What can hang from each mark
nulinuk: dadab zipa
dapi: tedun vinepa
tedun: nulinuk
gumat: romep tedun
romep: gumat kopam
zipa: nulinuk
dadab: dapi gumat nulinuk
vinepa: dapi

Each row was made from one small tree. Brackets hold a mark, then the marks that hang from it, in alphabetical order. Every link used is in the known rows. Write each row's tree.
Known rows
[dadab [dapi vinepa] [gumat tedun]]: [  9.0   4.9  27.9  15.0  -0.2 -14.1  17.0  26.1 -14.5 -29.2 -12.8 -32.4
 -13.2  11.4  30.7   9.0  17.2 -20.9 -14.7   4.6  17.0  21.0 -27.1   5.5
   9.4]
[vinepa [dapi tedun]]: [-35.8 -21.2  15.7 -34.6  -1.1   4.0 -23.6  11.5  26.0  -7.3   0.1  -7.7
  15.6 -21.4   0.4 -16.4 -40.9 -16.1 -24.6  12.8  -5.9  18.2  20.0  -8.0
  -6.4]
[gumat [romep kopam] [tedun [nulinuk zipa]]]: [ 26.7  36.7 -29.5 -31.8  -5.1  -9.7 -26.4 -59.3 -25.7  19.8  23.6 -30.0
 -47.7 -29.0   7.7   3.3 -13.8 -13.2  19.7  -6.9 -25.6  16.0   9.8 -52.6
  23.1]
[nulinuk [dadab dapi gumat] zipa]: [  5.9   4.9  -2.8  26.2  -0.3   4.5  19.8  12.8 -14.4  -5.7  -5.8  23.3
  10.4  31.5 -31.6   0.8   1.0  16.7  35.0  -1.3 -11.1 -19.9  -8.0  29.8
  -4.1]
[gumat [tedun [nulinuk dadab zipa]]]: [ 22.8   4.2 -13.9 -40.3 -34.7   8.7  -6.5  -9.3  -8.7  -2.0   9.1 -24.1
  -8.5 -19.8 -10.9 -22.0  24.1  24.0  45.1  -2.7 -16.2 -20.9  23.4 -49.8
  -9.6]
[nulinuk [dadab dapi] zipa]: [  2.4   9.9 -14.7   5.3  -7.1  10.9  -8.1  18.8   0.3  -9.1  -3.3  -3.3
   8.6  20.5 -36.7  -2.9 -10.0  22.1  32.7  -3.5 -29.0  -9.7  -3.3   9.0
 -13.1]
[tedun [nulinuk [dadab dapi gumat] zipa]]: [ 14.4   8.4 -22.3  10.6   0.6   9.2  17.7  -7.6 -22.1   6.3 -16.0  32.7
   1.5  22.5 -11.5  -4.9  27.6  23.8  26.0  -9.2  -2.3 -35.1  -2.0   1.1
   3.3]
[zipa [nulinuk [dadab [gumat tedun]]]]: [ -5.5 -17.5  25.1   8.8 -13.0   5.8  18.8  12.9   6.0  -6.7  13.6  14.6
  21.3 -16.2 -10.0  11.9   7.3   5.4  -8.1  10.6  11.9  18.7  -1.3  10.6
  -5.9]
[dapi tedun]: [-31.9 -18.7   0.0  -8.5   4.0 -13.2 -12.9   2.9  26.9  -6.7  14.7 -23.2
  -0.6 -24.8  -7.4  -0.6  -7.2 -17.6 -24.2   1.5  -7.4  32.6   4.0  -5.9
   1.1]
[zipa [nulinuk dadab]]: [-17.6 -26.9   0.5  -4.6  -5.5  16.3 -29.8  38.7  25.0   8.7   3.7  12.2
  34.9 -19.4 -26.6  12.5 -15.5  11.3 -25.4   1.0   0.5  21.3   0.3  -2.0
 -14.4]
[dapi [tedun nulinuk] vinepa]: [ -7.6 -21.7  -9.6 -25.7   7.0 -19.1 -32.9  -0.4   7.0   9.3  -6.6 -40.0
 -14.9 -17.1  36.5  -6.9  23.0 -24.2 -40.1  -9.8  18.5   2.4   4.8 -43.0
  14.5]
[dadab [gumat romep]]: [-12.6 -23.0  -8.8   5.5  -2.3 -13.0   2.0  -7.6   6.4   5.9   6.6   4.1
  -9.2  -9.5 -28.0  25.1 -27.1 -14.0  -0.9  -3.0   5.2  40.5 -10.7  15.8
   2.3]
[romep [gumat [tedun nulinuk]] kopam]: [ 25.0   5.4   6.7 -53.9   5.2   1.0 -39.4  20.4  -4.3   1.2  -7.1 -10.5
 -16.5 -57.3  35.9  -8.9   4.3 -25.7 -32.0  -3.3  -9.8  17.5   4.0 -58.9
   4.6]
[dadab nulinuk]: [-17.0 -13.0  16.2 -22.5  -2.8   7.7 -28.3  29.4  29.6   5.0   4.3   4.2
   8.2 -10.9  -3.0   9.5 -14.4   9.9  -4.1  -3.9   8.6   3.0  10.2  -5.2
 -26.7]
[vinepa dapi]: [-29.1 -26.8  15.1 -51.0 -10.2  14.8 -46.3  47.5  26.3  -5.5 -13.7   2.0
  23.7 -22.8 -13.3  -2.3 -50.0  -2.4 -15.8  10.5  -5.0  20.4   8.5 -22.5
 -20.2]
[dapi [tedun [nulinuk dadab zipa]] vinepa]: [ 19.9 -15.1 -19.7 -16.5  -7.2 -12.9 -25.0 -12.9 -13.0  12.7   1.9 -30.3
  -8.6   6.1  13.9 -25.0  24.3  -2.2  21.0 -10.8   2.7 -45.5  18.9 -28.0
   8.1]
[dadab [dapi vinepa] [gumat [tedun nulinuk]]]: [ 16.5   5.9   9.3  -0.3  -1.2  -9.7  16.3   6.9 -18.7 -13.3 -20.8 -23.5
 -19.5   4.0  47.4   0.4  41.7 -13.2 -29.3   0.8  25.8   3.5 -18.9 -23.2
  17.5]
[tedun [nulinuk [dadab gumat] zipa]]: [ 12.9 -18.4 -16.8 -12.8 -13.0   3.8  -3.0   2.2 -14.4  17.4  -1.9  30.0
   4.4   1.5 -19.6  -6.4  21.4  22.6  34.2  -6.4   2.7 -35.1  14.3 -17.7
  -2.9]
[dadab gumat [nulinuk zipa]]: [-12.0   3.0  13.9  -7.6   1.9   5.3  -6.9   1.5  -8.1  23.1  13.8  21.6
   1.5   8.5   0.7   4.1 -14.1   5.6  30.7   1.3  12.8 -24.2   5.8  15.7
 -21.8]
[tedun [nulinuk [dadab [dapi vinepa]] zipa]]: [ 30.0   4.8 -26.6  -8.6  -5.9   3.0 -29.2  14.8 -20.8   7.3 -22.5 -17.5
  -5.4  24.5   7.8 -12.9  20.0  15.6  19.8 -13.5  -0.3 -40.0  -4.2 -28.0
   0.2]
[dadab dapi nulinuk]: [-13.7  13.8  10.4   3.5  11.5  13.2  -5.1  24.5  20.6  -6.2  -7.2   8.8
   6.0  10.0   3.3  12.2  -9.1  10.7 -12.3  -1.4  -1.3   2.4  -3.6  13.5
 -19.4]

Which tree is each row?
[-13.5   6.7  22.5  25.2  16.6   6.7  21.8  18.1  10.3  -6.3  -8.3  34.4
   7.1  19.5   8.9  12.9   3.7   7.4 -13.2   0.8  17.2  -2.9  -8.2  35.3
 -11.0]	[dadab dapi gumat nulinuk]
[ -3.9  13.3  19.4  21.1  22.3 -10.2  -0.7   2.4  15.0  -6.3  -3.5 -26.4
  -8.7  25.3  40.0  -4.2   4.3 -16.4 -23.6  -2.6  17.6 -16.2  -5.4  22.2
  -1.3]	[dadab [dapi tedun vinepa] nulinuk]
[ -3.7  16.2 -14.0  25.0   3.8  -2.2  16.2 -17.0   0.1 -12.8   8.6 -13.7
   0.0  23.5 -21.6 -17.0  -0.2   7.1  25.4  -1.2 -29.7 -13.4   3.0  24.3
   1.3]	[nulinuk [dadab [dapi tedun]] zipa]
[-15.6 -36.3   8.3  15.9   1.9   8.7  -5.3  30.6  14.1  10.0   2.9  39.4
  34.6  -7.5 -25.7  17.3  -4.0   5.7 -20.5   3.4  17.3  14.8  -3.2  21.5
  -5.3]	[zipa [nulinuk [dadab gumat]]]
[ -5.3   2.7 -15.1   1.6  19.6 -14.2 -11.3  -8.1   1.9  -0.9 -16.9 -35.8
 -15.1   3.0  45.6  -7.3  28.9 -21.7 -51.6  -8.2  12.3   1.7 -10.8 -24.2
  21.4]	[dadab [dapi [tedun nulinuk] vinepa]]
[ 17.8  -1.2  26.3 -39.6   6.2  -4.8 -38.9  38.9   5.4 -12.6   0.1 -17.8
 -10.4 -48.1  16.9  -1.3 -23.3 -34.0 -19.6   2.8 -17.7  33.1  -4.4 -27.1
  -5.5]	[romep [gumat tedun] kopam]
[  3.1 -19.0   7.4  31.8   1.3  -2.3  23.3  36.7  11.4 -23.5 -14.3  33.0
  15.5  23.9 -29.2  10.4  11.6  17.7   1.6  -3.8  -2.0   2.8  -7.5  28.8
  -1.2]	[nulinuk [dadab dapi gumat]]
[-15.4  -2.8  -4.5  22.0   6.9  21.2  -8.3  27.0  19.1  -0.7 -10.5  12.6
  30.4   3.2 -20.0  14.4  -9.7  12.0 -30.0   1.0  -5.1  22.7 -16.9  16.7
  -9.5]	[zipa [nulinuk [dadab dapi]]]
[ -3.0   0.4 -12.8  57.1  12.2   6.5  27.6 -22.7   1.4  11.0  -2.7  32.7
  17.1  18.7 -28.8  24.1 -20.0   2.1 -17.0   1.7   8.3  24.6 -21.2  53.0
  10.1]	[zipa [nulinuk [dadab dapi [gumat romep]]]]
[  2.4  10.4  -6.1 -33.0 -17.5   1.8   7.4 -25.9 -24.3   9.3  11.1 -13.9
 -16.9 -25.1  16.2  -4.7  23.3   1.0  18.4   5.6   6.1  -3.5   2.0 -37.9
   2.3]	[dadab [gumat [tedun [nulinuk zipa]]]]
[-24.5   4.4  -5.1  40.0  17.6   7.0  17.4  -7.1  20.4  -4.1   4.7   2.9
  25.4   6.1  -6.9   3.9  -0.7  -3.0 -41.4   4.0  -6.6  19.1  -5.3  33.2
   4.8]	[zipa [nulinuk [dadab [dapi tedun]]]]
[-26.5 -18.6  -3.2 -48.5  -0.2  10.6 -23.0  -7.8  22.0   6.7  -9.6   2.0
   7.3 -29.7  18.9 -20.9 -13.5  -5.6 -32.4   7.7   0.1   0.3  27.5 -36.9
   0.8]	[vinepa [dapi [tedun nulinuk]]]
[ 17.0  -4.2  14.5  -8.0 -25.9  -6.4  20.8   4.5 -11.8 -15.1  17.9  -3.8
  -2.2   0.5 -25.9  -8.6   8.5  13.7  59.3   6.6  -9.2 -16.1  11.6   2.6
  -6.9]	[nulinuk [dadab [gumat tedun]] zipa]
[-10.4  29.1  10.5  20.3  12.6  11.3  16.7  -3.7 -13.1  12.0   0.2  24.5
   0.5  26.1   6.7   6.1  -8.4   8.7  20.3   2.0  11.4 -22.3 -10.2  33.1
 -15.3]	[dadab dapi gumat [nulinuk zipa]]
[ 11.4 -14.6 -29.0 -33.7 -19.6   9.0 -31.6   9.1  -2.7  15.5  -2.1   2.7
   2.8  -8.9 -23.4  -7.8  10.6  27.1  31.2  -8.9 -12.7 -25.2  19.1 -38.8
 -11.7]	[tedun [nulinuk dadab zipa]]
[-18.3  33.0   9.8  33.3  24.1  -2.9  41.6 -41.2 -10.2   7.6  14.4  16.9
  -4.7  29.7  21.0  -5.7   4.1  -4.4  13.3   3.9   5.4 -29.1  -4.7  48.3
   1.1]	[dadab [dapi tedun] gumat [nulinuk zipa]]
[ -1.3  11.8  -5.7   5.6  -3.3  -2.5   2.5 -40.6 -14.0  32.2  21.5  12.6
 -14.9  10.5 -11.6  11.4 -32.0   2.0  45.2  -2.3  10.2 -12.2   3.7  28.9
 -11.1]	[dadab [gumat romep] [nulinuk zipa]]
[  1.0 -15.2  13.7  41.8  17.2   3.0   2.4  36.2  -7.3   1.4 -20.0  18.4
  27.2  28.1   9.6  16.8   5.9  -7.2 -35.0   1.8  30.9   0.4 -28.2  33.5
   4.7]	[zipa [nulinuk [dadab [dapi vinepa] gumat]]]
[  4.2  20.1   1.9  25.2  -3.9  -6.8  43.3 -32.1  -3.6 -19.8   4.7 -14.9
 -20.9   3.4  -6.8  18.3  -6.2 -10.1   1.3   7.2  -4.0  43.9 -19.8  24.9
  15.8]	[dadab dapi [gumat romep tedun]]
[ 16.4  11.1   2.2 -10.0  -4.4 -22.9 -19.7 -17.3   6.2  -9.3  24.5 -31.4
 -31.2 -31.0  -8.8  19.0 -31.2 -22.1  -5.7  -2.2 -26.4  50.5   4.0 -25.8
  17.6]	[gumat [romep kopam] tedun]
[  5.8 -22.1  -1.0  -0.4 -11.7  -1.6  -0.6  20.7  -8.5   1.6   8.1  21.0
  10.6   9.9 -38.3   0.0  -5.0  13.0  44.4  -1.4  -3.0 -17.6   5.0  10.9
 -12.7]	[nulinuk [dadab gumat] zipa]
[ 29.1  26.3  -5.8 -58.6   2.0   8.0 -44.3  -1.4 -27.6  21.4  -0.1 -20.8
 -24.0 -51.1  33.7 -19.7  -6.7 -27.4   2.7  -1.1 -17.7  -0.8  -0.2 -58.7
  -0.4]	[romep [gumat [tedun [nulinuk zipa]]] kopam]
[  7.8   4.5 -21.5 -34.8 -26.3  -2.8  -5.4 -39.2   7.4   3.1   9.3 -38.8
 -29.0 -36.8  -0.4   1.1   1.8  -1.6   3.1  -1.3  -9.4  33.4   7.9 -46.8
   5.7]	[gumat romep [tedun nulinuk]]
[ 23.0  12.2 -17.0 -26.3  -2.2 -15.4 -21.9 -35.7  -0.6   5.6  12.7 -23.2
 -39.6 -37.4   8.8  12.4  -5.6 -15.0 -16.5  -8.1 -20.6  37.4  12.7 -56.5
  24.0]	[gumat [romep kopam] [tedun nulinuk]]
[  0.0  -8.1 -16.7 -41.5 -14.0  13.1 -17.4 -19.9   0.5  11.9  -0.6   9.5
  11.9  -6.4  -3.7 -40.5 -11.7  14.7  26.6   3.9 -13.1 -47.3  42.4 -27.2
  -3.7]	[vinepa [dapi [tedun [nulinuk dadab zipa]]]]
[ 17.9 -17.8  -3.4 -36.4 -31.2   3.2  -3.0  12.2  16.6 -21.2   0.3 -12.4
  -4.7 -24.7 -10.0  -7.1  32.4  25.3  15.7  -3.3  -9.1  -3.1  25.9 -50.8
  -9.1]	[gumat [tedun [nulinuk dadab]]]
[ 14.8  10.9  10.4  36.6  13.5 -11.2  10.4 -11.8  -8.6   7.1  -9.9   4.4
 -12.9  38.1  20.9  20.9 -11.7 -11.8   1.7  -4.3  28.2  -7.5 -20.3  42.3
   3.5]	[dadab [dapi vinepa] [gumat romep] nulinuk]
[ 24.5  -2.8   5.7  27.2   0.6 -10.3  -1.6  27.8 -26.3  -6.3 -16.4   2.4
   5.0  45.8  -4.2   0.1   4.3   4.3  32.4  -4.5   5.9 -30.8 -17.6  27.2
   0.6]	[nulinuk [dadab [dapi vinepa] gumat] zipa]
[-14.9  -7.8   5.1  44.5  13.3  14.6  18.5  23.9   6.3   1.2 -10.2  38.6
  33.6  13.4 -14.5  21.1   0.2   8.7 -29.9   4.3  10.8  15.2 -18.9  39.4
   0.5]	[zipa [nulinuk [dadab dapi gumat]]]
[  2.1  45.9  24.8  11.2  -2.1   7.7  40.0 -20.7 -20.9  -5.5  11.6   2.5
 -12.8  18.2  19.3  -0.4   6.1   8.5  35.2  10.0   1.8 -18.6  -8.3  25.0
 -12.1]	[dadab dapi [gumat tedun] [nulinuk zipa]]
[ 13.0   9.6  -5.7  21.9   4.6 -16.7  -5.9   0.9  -9.9  -9.0  -0.7 -35.1
  -8.6  37.8   3.4 -17.2   3.5  -6.5  20.1  -4.7 -12.3 -28.5  -6.7  21.1
   5.2]	[nulinuk [dadab [dapi tedun vinepa]] zipa]
[-12.7  35.5   0.9  -0.6   5.3  17.3  -9.7   1.7   3.4   7.8   1.6  -1.1
   0.6  17.4   2.6   1.5 -16.6  14.3  20.0  -0.1 -11.2 -16.4  -6.3  13.1
 -22.9]	[dadab dapi [nulinuk zipa]]
[-25.4   6.1 -15.1 -50.8  -2.1  13.9 -30.4 -31.7  -3.9  23.2   0.3  -6.5
   3.2 -22.5  20.3 -33.2 -22.2  -8.1  -0.9  10.1  -6.6 -20.1  24.7 -38.4
  -3.8]	[vinepa [dapi [tedun [nulinuk zipa]]]]
[-22.4  -4.4   4.5  58.3  24.0   2.0  44.8 -12.0   6.9  -3.3   3.8  32.5
  25.0  16.0  -1.8   7.5  12.6  -7.0 -36.3   6.7  10.3   9.2 -13.1  52.8
  15.6]	[zipa [nulinuk [dadab [dapi tedun] gumat]]]
[ -3.6 -33.6   7.0 -18.4  -0.4   0.2  15.5  -0.2   9.0  -3.4 -12.5  43.0
  18.8  -1.7   0.4 -24.6   9.8   9.7  -1.3   3.7   7.1 -35.8  40.1  -5.5
   7.9]	[vinepa [dapi [tedun [nulinuk [dadab gumat]]]]]
[ -6.0 -11.9  10.6  46.3  13.6 -15.7  48.3   0.4  11.0 -27.0  -2.6  22.9
   9.1  26.5 -16.9  -0.5  20.2   2.9  -4.2   0.0  -4.9  -2.2   1.9  44.6
  13.9]	[nulinuk [dadab [dapi tedun] gumat]]
[  7.8  -9.6   4.6  22.9 -17.0  -0.3  28.4 -31.5  -0.4   0.7  22.2   4.4
   6.6 -10.9 -22.7  15.4 -11.6  -0.8  11.8  10.6   6.6  30.7  -2.1  25.6
   6.0]	[zipa [nulinuk [dadab [gumat romep tedun]]]]
[-19.3   3.6 -12.8  24.3  23.5  -6.1  34.9 -27.0   3.9  -1.6  -8.5  13.0
  -6.1  -1.8  23.2  -0.5  36.8 -11.1 -47.1  -3.3   9.9   7.5  -7.0   3.3
  26.0]	[dadab [dapi [tedun nulinuk]] gumat]
[ 18.8  14.4  10.9  25.5  -2.4 -21.2  26.8 -19.1 -16.4 -18.6  -4.5 -37.7
 -29.7  16.6  18.6  15.3  -5.1 -24.4   0.1   2.3  12.4  30.8 -30.9  19.6
  20.1]	[dadab [dapi vinepa] [gumat romep tedun]]
